Each row comes from the steps of one path. Every step used is in the known rows, and no mark comes twice. Write the path behind each row, first mark first.
In the rows, 128 means zero.
Known rows
N/Z: [100 128 127 134 154 121 136 128 127 136 138 120 132 118 178 165 138 144
 108 131 145 129 119 123 124]
L/G/E/M/T: [149 118 105 111 191 174 156 181  54 171  98 113 130 142 126 127 106  99
 136 109  90 110 112 121 142]
D/T/M: [ 79 132 165 128 131 114 127 113 133 103  22 122 119 134 129 140 101 132
 126 131 127 149 123 119 145]
N/Z/D/T/Q/E/M: [ 74 131 199 139  84 167  96 124 169 100 126 151  75 104 152 190 136 139
 101  90 137 148  75 113 129]
D/T/M/E/G/L/P/Y: [125  93 149 134 149 170 205 143 119  79  29 139  90  83 151 119  75 138
 137 171 138 140  91 141 186]
N/Z/D: [ 90 127 130 132  50 162  98 130 154 137 143 124 129 120 169 165 144 147
  96 116 136 137 114 130 135]
E/Q/T/M: [170 130 155 136 128  76 124 117 131 128  34 109 105 124 101 125 198 116
 109 113 120 146  84 132 116]
Q/T/D: [147  98 168 136 148 142 104 117 115 126 142 128 107 138 140 119 220 127
 114 107 125 150  92 112 133]
T/D: [147  99 152 129 149 141 118 114 124 126 142 127 129 135 143 128 144 129
 130 108 129 155 121 124 130]
Z/D/T/Q/E/G: [106 121 214 138  33 177 111 126 183  93 159 169  96 162 146 138 139 137
 117 109 125 146  95 152 165]
P/Y: [140 121 124 129 151 118 131 128 130 123 136 128  99  40 134 131 126 128
 143 155 125 143 130 122 133]
G/L/N/Z/D: [ 88 118 112 125  61 195 135 138 112 129 129 129 163  39 177 148 122 147
  87 136 110 119  91 131 150]
N/Z/D/T/Q/E/G: [ 77 121 215 143  59 169 120 125 182 100 169 162  99 153 194 176 150 152
  97 114 143 149  86 147 159]
T/M/E/G/L: [180 115 141 126 135 173 174 117 113 101  36 142 146 172 135 106 116 135
 124 126 153 132 100 146 148]
T/Q/E/G/L/N/Z/D: [136 114 190 135  63 214 153 137 140 110 160 170 141  68 196 149 150 137
  92 121 122 132  63 151 145]
Q/T/M/E/G/L/N: [175 108 159 128 132 200 197 126 110 103  22 145 139  84 131  97 180 117
 110 125 128 120  68 135 157]
D/T/M/E: [ 77 127 160 122 122 122 167 105 150  90  24 131 113 129 118 137 117 131
 130 137 153 140 121 108 149]
D/T/M/E/G/L: [119 112 150 128 140 165 176 113 112  82  34 139 140 175 141 118  98 151
 119 139 148 132 105 143 174]
L/G: [124 118 129 126 129 157 160 154 128 128 128 130 137 166 136 124 120 135
 130 129 147 122 117 135 133]
E/Q/T: [157 125 124 142 131  79 127 128 126 135 139 109 104 123 109 122 203 125
 107 123 116 125  88 136 127]
M/E/G: [162 113 131 132 125 171 181 125 152 116 141 139 126 162 137 120 134 129
 131 118 153 121 124 153 151]
E/M/T/D: [180  90 137 117 194 151 126 116 102 122 109 120 104 131 124 155 148  93
 134  70  91 151 122 111 122]
M/T/Q/E: [141 137 184 113 144  83 150 121 131 107 151 168  94 119 134 148 190  87
 137 127 107 133 114 101 108]
Q/E/G/L/P: [165  99 138 140 130 191 166 164 113 104 116 143 106 158 166 110 110 125
 122 135 124 100  73 158 149]

Write each row's path
[163 136 140 134 142  82 113 140  77 175  38  98 122 110 113 100 181 120
 110 129 103 136  76 129 133] | G/E/Q/T/M
[175 134 158 115 173 116 137 124 110 125 118 152 102 123  97 156 148  88
 136  90  93 146 123 111 110] | E/M/T/Q
[172  94 145 138 144 100 160 104 139 118 157 114  99 124 112 119 234 122
 112 109 142 147  78 122 132] | M/E/Q/T/D
[148 121 112 126 174 197 139 181  69 177  95 111 136 143 121 109  81 126
 133 106 120 114  97 136 136] | L/G/E/M
[114 127 117 122 144 166 149 179  74 176 132 119 157 149 147  99 102 136
 130 145 128 114 112 135 147] | L/G/E
[115 125 211 137 135 137 148 126 154  92 157 166  98 160 154 138 133 131
 128 125 135 139 101 146 151] | D/T/Q/E/G
[170 114 116 132 146 173 137 137  91 120 139 137 154 173 149 111 110 150
 116 130 124 120 110 164 155] | E/G/L
[142 131 172 131 125 125 109 120 127 124  22 128 106 133 118 123 197 116
 117 115 127 143  94 112 120] | Q/T/M
[150 114 174 119 185 150 208 137  93 105 156 168 138  67 207 166 169 108
 106 139 101 119  83 132 137] | M/T/Q/E/G/L/N/Z
[183 121 183 133 145 154 146 128 111 104 159 176 126 164 152 113 143 137
 124 129 134 129  84 149 130] | T/Q/E/G/L
[171 111 137 134 145 174 142 136 106 105 132 145 127 161 159 116 128 140
 120 130 133 109  87 153 140] | Q/E/G/L
[180 113 156 132 134 175 160 118 105 104  35 145 123 172 130 100 194 133
 109 121 150 126  74 134 150] | Q/T/M/E/G/L
[ 85 106 154 128 164 187 222 120 114  91  33 132 156  75 192 154  95 148
  99 145 144 126  91 138 177] | D/T/M/E/G/L/N/Z
[ 80 111 153 130  65 199 148 116 139  94  49 137 139 167 183 155 114 171
  89 128 158 140  90 144 183] | N/Z/D/T/M/E/G/L
[160 127 145 131 142 111 146 166  77 176  38  98 132 146 121  96 172 124
 112 130 121 133  65 139 135] | L/G/E/Q/T/M
[183 120 174 118 162 127 162 131  93 100 162 175 120 165 156 130 169 110
 126 132 104 125  97 135 134] | M/T/Q/E/G/L
[112 117 194 134  47 183 110 129 137  85 162 175 115 168 152 122 130 154
 108 129 121 137  80 151 171] | Z/D/T/Q/E/G/L
[106 124 144 128 126  70 182 100 155  95  36 110 114 121 103 138 117 130
 125 133 147 145 109 129 144] | D/T/M/E/Q
[139 128 151 120 117 129 164 107 151 110  26 133 122 126 113 126 135 113
 137 123 157 141 121 111 118] | T/M/E
[179 109 174 121 148 144 186 160 100  97 144 177  99 161 162 128 152  94
 126 134  96 117  84 138 140] | M/T/Q/E/G/L/P
[ 96 123 146 128  22 109 144 103 184  97  40 114 108 123  94 137 122 131
 114 119 135 151 104 137 159] | Z/D/T/M/E/Q
[172  97 124 113 210 157 117 143  46 168 113 109 121 114 137 129 131  96
 136  88  74 141 116 108 138] | G/E/M/T/D
[110 107 155 125 138 190 215 121 115  82  21 138 152  85 143 118  85 132
 119 141 128 125  98 144 182] | D/T/M/E/G/L/N
[138 130 167 127 118 130 149 110 145 112  25 137  99 128 108 117 212 112
 121 119 152 136  92  98 124] | Q/T/M/E
